What can hang from each mark:
q_59: q_480 q_550
q_134: q_550 q_697
q_480: q_59 q_788
q_788: q_293
q_550: q_59 q_134 q_293
q_293: q_550 q_788

Each row was made from one small tree. Brackets hold a mark, then the marks that hang from it, in the order of their numbers. Every link used is in the known rows. Write each row's tree.
Known rows:
[q_59 [q_480 [q_788 q_293]] [q_550 q_134]]: [ 2.27  3.62 -0.13 -1.29 -3.54 -2.90  3.07  2.63 -0.51 -1.43  1.85 -1.31
  0.48 -0.09 -6.04 -5.49  2.08 -1.08]
[q_788 [q_293 q_550]]: [ 1.13  0.00  0.42 -1.24 -2.65 -0.67 -0.22  4.69  0.23 -0.25 -0.82 -1.32
  2.08 -0.38  3.02  1.35  1.24 -0.35]
[q_550 [q_134 q_697] q_293]: [ 0.70 -1.15  0.69  1.74  1.91  1.69 -0.91 -1.12  1.62 -0.36  3.76 -2.84
 -0.28  0.78  3.48  5.78 -0.16 -0.98]
[q_550 q_59 q_134 q_293]: [ 0.29 -2.64 -2.51  0.10  2.69  2.20 -1.10 -1.54  2.72 -0.28 -0.25 -0.69
  0.20  1.26  1.52 -0.53 -0.57 -2.78]
[q_480 q_59 q_788]: [ 3.51 -3.75  3.42 -0.64  0.00 -1.65 -0.49  1.02 -5.49  0.52 -1.14  0.19
 -0.52 -0.68 -3.19  3.26  3.47  4.43]
[q_134 q_550]: [-0.84  1.34  1.82  1.79  1.08 -0.30 -2.90  0.26  0.25 -0.60  0.64 -1.74
  0.01 -0.32 -0.04  2.62  0.96 -1.50]
[q_480 [q_59 q_550]]: [ 4.10  0.84  1.33  1.73  2.11 -1.61 -1.83  5.58 -1.38  1.18 -1.27 -1.29
  1.59 -0.11  1.79  0.82  1.97  2.85]
[q_550 q_59 q_134]: [-1.86 -0.89 -0.47 -0.55  2.22  1.06 -1.18  0.73 -0.48  0.73  0.35 -0.24
  0.72  0.78 -0.18 -0.93  0.28 -0.43]
[q_480 [q_788 q_293]]: [ 2.45 -2.44  1.68 -1.85 -3.76 -2.83  1.18 -0.53  0.17 -1.09  0.36 -0.24
  0.00 -0.57 -5.47 -1.79  3.06  0.79]
[q_59 [q_480 q_788]]: [ 1.40 -0.86  1.29 -1.83 -1.45 -1.39  1.04 -1.76 -2.85 -1.00 -1.66  0.65
 -2.06  0.09 -3.94 -2.57  3.40  1.53]
[q_480 [q_59 q_550] [q_788 q_293]]: [ 5.48 -0.57  1.73  0.16 -2.32 -3.89  0.99  3.70 -1.40 -0.03  0.13 -0.54
  1.42 -1.13 -5.00 -1.45  2.72  3.18]
[q_550 q_59 [q_134 q_697]]: [-3.27 -0.61  0.78  0.88  2.64  1.39 -1.20 -0.77 -0.69  1.32  3.76 -0.35
  0.48  0.44  0.75  1.86 -1.00  1.73]
[q_788 [q_293 [q_550 q_134]]]: [ 0.15  1.24  0.72 -1.35 -2.51  0.01  0.26  6.04 -1.40 -0.23  1.28 -2.57
  2.60 -0.25  2.47  3.06  0.81 -1.77]
[q_293 [q_550 q_59 q_134] q_788]: [-2.23 -0.07 -0.58 -2.11  0.69  1.43 -0.06  2.90 -0.73  2.07 -3.59  1.64
  1.09  0.06  3.20  0.34 -2.39 -0.12]
[q_293 [q_550 [q_59 q_480] [q_134 q_697]] q_788]: [-4.94  1.94 -0.32 -0.69  0.58  1.54  0.77  0.63 -2.21  1.89 -1.13  2.60
 -0.19 -0.28  3.78  0.12 -3.08  1.79]
[q_134 [q_550 [q_59 [q_480 q_788]] q_293] q_697]: [-2.03 -0.74 -0.87  2.29  1.14  1.17 -0.36 -8.82  0.74 -1.50  2.76  1.26
 -2.69 -0.20 -3.54 -0.55 -1.50 -0.44]
[q_293 q_550 q_788]: [ 0.84 -0.16  1.27 -1.65 -0.81 -0.02 -0.37  3.37 -0.03  1.36 -5.11  0.98
  0.39 -0.29  4.89  1.83 -0.44  0.90]
[q_134 [q_550 q_59 [q_293 q_788]] q_697]: [-2.70 -1.15 -0.97  3.31  2.43  0.99 -2.26 -6.55  5.78  0.37 -0.23  2.09
 -1.28 -0.51  1.42  1.18 -4.08 -1.05]
[q_134 [q_550 [q_59 q_480] [q_293 q_788]]]: [-2.40  0.16 -3.26  1.60  1.28  0.36 -1.60 -5.58  4.70 -0.90 -4.49  3.33
 -1.87 -0.16 -0.36 -4.52 -2.31 -3.45]

Which tree is each row?
[ 0.77  4.11  1.13  0.18 -3.10 -2.51  3.03  0.94 -0.81 -0.95  5.06 -1.44
  0.12 -0.39 -5.23 -2.76  0.89  1.07] => [q_59 [q_480 [q_788 q_293]] [q_550 [q_134 q_697]]]
[ 0.51 -2.44 -0.45 -2.89 -3.04 -0.42  1.57  0.21 -0.88 -0.06 -0.91  1.20
  1.19 -0.53 -2.64 -2.21  0.21  1.05] => [q_480 [q_788 [q_293 [q_550 q_59]]]]
[-1.14  1.87  2.06 -1.51 -4.21 -0.54  2.98  1.44 -5.02 -0.69  4.24 -1.07
  0.16 -0.77 -1.69  2.83  0.78  1.33] => [q_59 [q_480 [q_788 [q_293 [q_550 [q_134 q_697]]]]]]
[ 4.98  0.33 -1.62  0.77  0.79 -0.80 -0.20  0.61  7.40  0.10 -4.59  0.07
 -0.18  0.56  3.03 -3.08 -0.95 -1.85] => [q_59 [q_550 [q_293 q_788]]]
[-1.57  0.22 -0.53 -3.13 -0.61  1.65  1.91  0.54 -5.73  0.15 -0.72  0.81
 -0.36  0.36 -1.62 -1.41  0.18  0.38] => [q_293 [q_550 [q_59 [q_480 q_788]] q_134]]
[-1.06 -1.99 -1.25 -0.03  0.98  1.62  1.47 -6.28 -0.82 -0.79  2.81  0.79
 -2.25  0.69 -2.66 -0.78 -0.62  0.28] => [q_550 [q_59 [q_480 q_788]] [q_134 q_697] q_293]
[ 3.34 -3.73  2.63 -0.74 -2.81 -3.54  0.35  1.36 -3.59 -0.20 -0.17  0.41
  0.52 -1.35 -5.39  1.21  3.68  3.51] => [q_480 q_59 [q_788 q_293]]
[-1.78 -0.68 -1.12 -2.34 -2.82 -1.61  2.19 -1.84 -1.72 -1.04  0.94  1.60
 -0.29 -0.18 -7.65 -6.21  1.48 -0.43] => [q_550 [q_59 [q_480 [q_788 q_293]]] q_134]
[-4.10  2.01 -1.26  1.46  1.77  0.24 -2.44 -2.46 -0.07 -0.62 -0.68  1.32
 -0.72 -0.06 -1.70 -3.49 -0.11 -1.36] => [q_134 [q_550 [q_59 q_480]]]
[-1.26  1.54  2.70  0.27  0.80  2.07 -0.41  4.04 -3.67  1.22  3.59 -2.93
  1.29  0.11  5.72  8.00 -0.59  1.40] => [q_293 [q_550 [q_134 q_697]]]
[ 1.87 -1.65 -0.51 -0.25  0.49  0.21 -0.21 -0.24  3.41 -0.13 -3.01 -0.20
 -0.55  0.53  2.04  1.25 -0.38 -2.84] => [q_550 q_134 [q_293 q_788]]
[-0.19  0.06  1.01  4.13  2.06  1.30 -2.75 -3.67  3.10 -1.03  3.62 -2.36
 -0.76 -0.07  2.82  5.93 -1.01 -1.72] => [q_134 [q_550 q_293] q_697]
[-1.28 -1.19 -3.58 -0.66  1.17  0.79  0.36 -3.06  3.16 -0.23 -4.34  2.85
 -1.45  0.74  0.62 -4.83 -1.49 -2.63] => [q_550 [q_59 q_480] q_134 [q_293 q_788]]
[ 0.83 -0.48 -0.17  1.95  0.66 -0.22 -2.13 -2.90  5.14 -0.73 -3.19  0.31
 -1.15 -0.34  1.31  1.57 -1.23 -3.48] => [q_134 [q_550 [q_293 q_788]]]
[-1.61 -2.44 -1.25  1.00  2.20  1.44 -0.36 -4.00  4.27  1.08 -0.06  1.64
 -0.75  0.33  2.23  0.82 -3.21 -0.28] => [q_550 q_59 [q_134 q_697] [q_293 q_788]]
[-4.72  2.20 -1.15 -0.17 -1.32  0.85  0.90  1.81 -2.12  0.27  3.28  0.30
  1.51 -0.33  1.80 -0.15 -1.43  0.56] => [q_788 [q_293 [q_550 [q_59 q_480] [q_134 q_697]]]]
[-3.37  0.46  0.69 -0.02  2.01  2.92 -0.59  2.20 -2.75  1.76  3.14 -0.98
  1.45  0.27  4.72  4.66 -2.13  1.67] => [q_293 [q_550 q_59 [q_134 q_697]]]
[-1.79  0.66 -1.91 -1.55  0.78  1.50 -0.53  1.37 -1.95  0.44 -3.21  1.56
  0.33  0.47  3.52 -2.74  0.01  0.60] => [q_293 [q_550 [q_59 q_480]]]
[ 5.69  0.69 -1.66 -0.28 -0.40 -0.65  1.80 -1.82  2.53 -1.77 -1.75 -0.78
 -1.58  0.90 -1.77 -4.70  1.64 -1.17] => [q_59 [q_480 q_788] [q_550 q_293]]
[ 3.24  2.11  1.49  1.55  2.28 -0.87 -1.31  7.06 -3.16  1.21  0.70 -2.51
  2.07  0.02  1.29  2.78  1.51  1.64] => [q_480 [q_59 [q_550 q_134]]]
[ 1.18  3.63 -1.25  1.94  0.90 -0.14  1.14 -0.27  4.23  0.03  0.01 -0.26
 -0.94  0.52  2.96 -1.39 -2.06 -1.09] => [q_59 q_480 [q_550 [q_134 q_697] [q_293 q_788]]]
